Every row comes from one small tree of marks. The marks that hang from a mark follow it in brackets, in the order of their numbers. Every link used is in the known rows. Which tree was each row made from?
Known rows:
j_299{j_83{j_60}}: [-0.03 -0.18 -0.14 -0.04  0.32 -0.17 -0.13 -0.35 -0.13 -0.20  0.05 -0.08
  0.31  0.39  0.33 -0.16 -0.08 -0.04]
j_299{j_83{j_344{j_827{j_56}}}}: [-0.26 -0.04 -0.47  0.20  0.03  0.06  0.33 -0.04  0.55  0.14 -0.34  0.10
  0.16 -0.13  0.20 -0.39 -0.09  0.26]
j_299{j_83{j_60 j_344{j_827}}}: [-0.29 -0.15 -0.28 -0.01  0.34 -0.12 -0.16 -0.12  0.44 -0.25 -0.19  0.20
  0.23  0.27  0.34 -0.34 -0.16  0.22]
j_827{j_56 j_344}: [ 0.06  0.08  0.11 -0.23  0.05  0.30  0.61 -0.06  0.02  0.18 -0.06 -0.12
  0.11 -0.02  0.15  0.03 -0.04 -0.01]
j_299{j_827{j_56{j_83}}}: [ 0.17 -0.32 -0.45  0.33 -0.04  0.36  0.42 -0.45 -0.15  0.14 -0.07 -0.24
  0.25  0.06  0.08 -0.08 -0.11 -0.22]
j_827{j_56 j_299 j_344{j_83}}: [ 0.02  0.22  0.24 -0.05  0.26  0.32  0.79  0.00 -0.15  0.05 -0.14 -0.66
  0.19  0.12 -0.17  0.23 -0.26  0.08]
j_56{j_83{j_60 j_344{j_827{j_299}}}}: [ 0.00 -0.03 -0.30 -0.03  0.46 -0.04  0.08 -0.04  0.51 -0.25 -0.02  0.04
  0.11  0.25 -0.17 -0.16 -0.45  0.36]
j_299{j_83 j_827{j_344}}: [-0.12 -0.06 -0.18  0.20  0.11  0.48  0.36 -0.76 -0.25 -0.32 -0.09 -0.10
  0.31  0.25  0.65  0.03 -0.10 -0.59]
j_83{j_60 j_344{j_827}}: [-0.25 -0.16 -0.05 -0.17  0.30 -0.08 -0.24  0.25  0.55 -0.21 -0.14  0.19
  0.06  0.19  0.13 -0.16 -0.05  0.35]
j_60{j_83{j_344{j_827{j_299}}}}: [-0.11 -0.24 -0.40  0.06  0.01 -0.06 -0.05  0.35  0.76 -0.10  0.21  0.02
  0.03  0.05 -0.10 -0.09  0.09  0.28]
j_344{j_827{j_56}}: [-0.25  0.00 -0.17  0.00 -0.22  0.04  0.47  0.11  0.27  0.38 -0.18 -0.09
  0.17 -0.31 -0.09 -0.09  0.19  0.22]
j_56{j_827{j_299 j_344{j_83}}}: [-0.25  0.37  0.14  0.14  0.34  0.41  0.61 -0.33 -0.21 -0.39  0.04 -0.53
  0.21  0.22 -0.16  0.41 -0.41 -0.30]
j_83{j_60 j_344}: [ 0.06 -0.22  0.00 -0.16  0.53 -0.08 -0.35  0.24  0.32 -0.36  0.02  0.10
  0.00  0.41  0.18 -0.11 -0.22  0.25]
j_827{j_56 j_299 j_344{j_83{j_60}}}: [ 0.06  0.04  0.33 -0.26  0.56  0.18  0.60  0.04 -0.21 -0.09 -0.06 -0.72
  0.36  0.41 -0.05  0.22 -0.25  0.20]
j_299{j_827{j_344}}: [-0.09 -0.07  0.05  0.07  0.09  0.52  0.29 -0.40 -0.17 -0.26 -0.03 -0.08
  0.14  0.16  0.41  0.18  0.00 -0.47]
j_83{j_344}: [ 0.02 -0.04 -0.11  0.04  0.23  0.07 -0.17  0.20  0.38 -0.20 -0.09  0.18
 -0.20  0.11  0.08 -0.13 -0.20  0.17]
j_827{j_56{j_83}}: [ 0.29 -0.08 -0.29  0.05 -0.07  0.12  0.42 -0.20 -0.04  0.31 -0.06 -0.09
  0.16 -0.03 -0.12 -0.19 -0.20  0.10]
j_56{j_83{j_60}}: [ 0.27 -0.21 -0.12 -0.15  0.26 -0.07 -0.11 -0.27 -0.15 -0.09  0.06  0.03
  0.22  0.38  0.02 -0.17 -0.29  0.05]

Which tree is each row?
[-0.22 -0.02 -0.10 -0.10  0.54 -0.11 -0.01  0.25  0.60 -0.32  0.04 -0.07
  0.06  0.19 -0.10  0.02 -0.17  0.40] => j_83{j_60 j_344{j_827{j_299}}}
[-0.24 -0.20 -0.38 -0.01  0.35 -0.08  0.16 -0.02  0.50 -0.01 -0.23  0.03
  0.33  0.19  0.31 -0.35 -0.10  0.38] => j_299{j_83{j_60 j_344{j_827{j_56}}}}
[-0.11 -0.37 -0.38  0.00 -0.17 -0.03 -0.28  0.37  0.71  0.01  0.06  0.30
  0.02  0.02  0.11 -0.26  0.18  0.22] => j_60{j_83{j_344{j_827}}}
[ 0.20 -0.16 -0.21  0.10  0.02  0.63  0.70 -0.59 -0.18  0.04 -0.07 -0.17
  0.29  0.13  0.28 -0.01 -0.21 -0.39] => j_299{j_827{j_56{j_83} j_344}}
[-0.03 -0.14 -0.26 -0.11  0.25 -0.01 -0.15 -0.02  0.44 -0.14 -0.17  0.30
  0.11  0.25  0.04 -0.34 -0.37  0.31] => j_56{j_83{j_60 j_344{j_827}}}
[ 0.35  0.01 -0.02 -0.28  0.53  0.20  0.73 -0.33 -0.07  0.00  0.16 -0.32
  0.31  0.36 -0.08  0.07 -0.43  0.08] => j_827{j_56{j_83{j_60}} j_299 j_344}
[ 0.32 -0.10  0.00 -0.36  0.31  0.24  0.51 -0.33 -0.13  0.10  0.00 -0.07
  0.32  0.34  0.16 -0.11 -0.36  0.04] => j_827{j_56{j_83{j_60}} j_344}
[-0.21  0.17 -0.16  0.04  0.68  0.19  0.54 -0.72 -0.13 -0.57  0.31 -0.31
  0.45  0.50  0.24  0.26 -0.37 -0.38] => j_56{j_827{j_299{j_83{j_60}} j_344}}
[-0.30  0.04 -0.22  0.02  0.32 -0.21  0.23 -0.31  0.13 -0.16  0.05 -0.24
  0.40  0.17  0.04 -0.05 -0.04  0.11] => j_344{j_827{j_299{j_83{j_60}}}}
[ 0.33 -0.33 -0.30 -0.10  0.48  0.05  0.05  0.04  0.28 -0.03 -0.03  0.03
  0.12  0.42  0.04 -0.32 -0.42  0.35] => j_827{j_56{j_83{j_60 j_344}}}
[ 0.08  0.16 -0.12 -0.08  0.60  0.31  0.55 -0.65 -0.13 -0.45  0.35 -0.20
  0.36  0.46 -0.05  0.27 -0.57 -0.31] => j_56{j_83{j_60} j_827{j_299 j_344}}
[-0.25  0.35 -0.25  0.23  0.36  0.33  0.71 -0.77 -0.07 -0.43  0.22 -0.25
  0.30  0.20  0.14  0.27 -0.39 -0.50] => j_56{j_827{j_299{j_83} j_344}}
[-0.33 -0.10  0.18 -0.13  0.10 -0.11 -0.13  0.12 -0.06 -0.02 -0.31 -0.26
  0.37  0.19 -0.04 -0.03  0.02  0.25] => j_344{j_83{j_60} j_827}
[ 0.04  0.13 -0.52  0.38  0.47  0.26  0.30 -0.32  0.35 -0.43  0.20 -0.04
  0.00  0.21 -0.28  0.06 -0.65 -0.10] => j_56{j_83{j_344} j_827{j_299}}
[-0.05  0.04 -0.36  0.10 -0.04  0.13  0.04 -0.05  0.49  0.00 -0.26  0.37
 -0.03 -0.06 -0.06 -0.35 -0.36  0.20] => j_56{j_83{j_344{j_827}}}
[ 0.07 -0.06 -0.43  0.20  0.76  0.11  0.11 -0.32  0.30 -0.59  0.30 -0.11
  0.18  0.52 -0.18  0.09 -0.66  0.01] => j_56{j_83{j_60 j_344} j_827{j_299}}
[-0.02 -0.02  0.46 -0.32  0.38  0.17  0.03 -0.06 -0.35 -0.22 -0.20 -0.27
  0.25  0.48  0.21  0.07 -0.23  0.01] => j_827{j_344{j_83{j_60}}}
[ 0.34 -0.16 -0.23 -0.07  0.47 -0.05  0.45 -0.19 -0.01  0.06  0.16 -0.40
  0.30  0.28 -0.25  0.00 -0.34  0.23] => j_827{j_56{j_83{j_60}} j_299}
[-0.28  0.12 -0.41  0.23  0.02 -0.02  0.75 -0.25  0.24  0.23 -0.09 -0.36
  0.32 -0.21 -0.09 -0.08  0.04  0.14] => j_344{j_827{j_56 j_299{j_83}}}
[ 0.09  0.04 -0.05 -0.18  0.60  0.11  0.72 -0.41 -0.08 -0.15  0.14 -0.44
  0.43  0.38  0.25  0.06 -0.24 -0.01] => j_827{j_56 j_299{j_83{j_60}} j_344}
[ 0.05  0.21 -0.14  0.02  0.30  0.23  0.90 -0.44 -0.03  0.01  0.05 -0.37
  0.24  0.08  0.16  0.08 -0.22 -0.11] => j_827{j_56 j_299{j_83} j_344}
